Each row was made from one small tree. Brackets hold a mark, then the marks that hang from it, in the order of their numbers. Every link used is in the known rows. Write each row's tree.
Known rows
(K848 K26): [8 -3 4 -9 4 -10 3 -8 1 -9 1 -3 -2 2 5 2 -2 6 -5]
(K26 (K383 K297) (K848 K460 K614)): [-16 16 -19 -13 -11 -11 8 21 -5 21 -5 -26 21 -10 -6 -15 2 -19 -9]
(K460 K398 (K848 (K26 K383) K614)): [21 6 -5 -25 13 -14 1 -7 1 0 -12 -42 11 -5 11 -8 -6 18 10]
(K297 K383): [-1 8 0 -7 -11 0 -10 -11 -1 8 3 0 1 4 0 -12 1 -3 -5]
(K460 K398): [3 -4 -5 -3 5 5 4 -1 4 5 4 -4 4 7 7 -10 -12 0 1]
(K297 (K383 K528)): [-8 -1 2 -12 -2 -10 -19 -11 4 -2 5 -11 2 3 -3 -19 -10 -6 -7]
(K26 (K848 K460 K614)): [-11 4 0 -7 -3 -11 7 2 1 8 -2 -15 9 -8 6 -3 -4 -12 -4]
(K398 (K460 (K848 K614))): [12 2 9 0 10 -7 4 -6 1 -11 -19 -29 2 -20 10 11 11 10 16]
(K460 (K848 (K26 K383))): [19 3 -2 -21 5 -13 -7 -5 2 -10 -8 -25 2 -1 0 2 5 19 1]
(K614 (K848 (K26 K383) (K460 K398))): [3 -8 -20 -27 -1 -3 12 -2 21 13 -2 -24 14 -4 4 -15 -3 -5 -3]
(K460 K398 (K848 K26 K614)): [25 4 8 -17 12 -17 2 -12 0 -9 -8 -29 0 -3 15 -2 -7 21 8]
(K848 (K26 (K383 K528)) K460 K614): [-9 -5 -12 -23 3 -23 -3 -11 5 -1 -7 -40 20 -17 11 -16 -3 -9 0]
(K26 K383): [-5 3 -13 -8 0 4 -1 5 0 9 -4 -13 10 -2 -4 -5 0 -3 2]
(K848 K26 K460 K614): [3 1 1 -10 -8 -16 7 -16 0 -1 -7 -17 10 -15 17 -4 8 -3 2]
(K383 K297 K528): [-7 2 -4 -1 0 -15 -6 14 -2 -6 4 -8 3 1 -10 -14 -4 -9 -10]
(K26 K848): [-7 -2 4 -7 10 -4 2 9 3 0 7 -2 -3 9 -6 2 -14 -2 -9]
(K26 (K848 K614)): [-9 7 6 -8 12 -9 6 7 -3 4 -2 -15 1 -1 -2 2 -14 -2 -2]
(K614 (K848 K26)): [8 -4 6 -16 9 -11 9 -1 11 -4 -3 -7 -9 -1 -7 7 -1 7 -4]

Write each row's tree
[22 -10 11 -9 12 -11 2 -12 8 -24 -10 -19 -4 -7 13 12 10 18 3] : (K398 (K460 (K848 K26)))
[-12 12 -15 -12 1 -5 4 27 -3 12 3 -13 10 8 -17 -10 -8 -9 -15] : (K26 (K383 K297) K848)
[2 0 -19 -22 -4 -8 10 -12 5 13 -7 -35 24 -10 20 -19 -5 -5 4] : (K848 (K26 K383) (K460 K398) K614)
[14 0 0 -18 15 -13 6 -10 3 -11 -22 -45 10 -19 12 8 9 14 13] : (K398 (K460 (K848 (K26 K383) K614)))
[-21 11 -11 -18 13 -21 -1 25 -4 7 -2 -35 14 -3 -16 -16 -18 -14 -11] : (K26 (K383 K297 K528) (K848 K614))
[2 -2 -8 -24 9 -7 8 3 12 4 -8 -20 1 -3 -10 3 -1 4 -3] : (K614 (K848 (K26 K383)))
[18 8 4 -7 8 -8 -1 -3 -1 1 -9 -26 3 -5 10 -5 -4 14 13] : (K460 K398 (K848 K614))
[-6 -8 -8 -10 -1 0 6 4 12 9 10 -7 10 9 9 -15 -16 -10 -11] : (K26 (K848 (K460 K398)))
[0 -4 -14 -23 -5 -8 8 -1 16 9 -6 -20 9 -10 -2 -5 9 -5 -4] : (K614 (K848 (K26 K383) K460))
[5 -7 0 -15 -5 -11 9 -6 15 0 -2 -7 -1 -8 1 0 9 -3 -6] : (K614 (K848 K26 K460))
[23 8 14 -13 9 -22 -2 -11 -5 -15 -12 -25 -4 -9 7 8 5 20 7] : (K460 (K848 K26 K614))
[-5 -11 -7 -30 19 -18 -1 3 17 -5 -3 -29 1 -3 -13 -5 -12 0 -6] : (K614 (K848 (K26 (K383 K528))))
[19 -2 14 -9 15 -17 7 -14 3 -20 -18 -31 0 -18 16 13 9 17 11] : (K398 (K460 (K848 K26 K614)))
[-6 -13 -13 -29 4 -19 -2 -2 20 0 -3 -30 10 -10 -4 -11 -2 -9 -7] : (K614 (K848 (K26 (K383 K528)) K460))
[15 -10 -7 -29 20 -18 -12 -5 11 -13 0 -39 7 5 6 -16 -17 16 0] : (K460 K398 (K848 (K26 (K383 K528))))
[9 -11 -6 -19 -1 -8 13 -7 20 5 2 -12 5 -1 8 -9 -3 -2 -6] : (K614 (K848 K26 (K460 K398)))
[7 -3 -5 -13 -3 -12 11 -17 4 4 -3 -22 15 -9 24 -14 -4 -2 2] : (K848 K26 (K460 K398) K614)
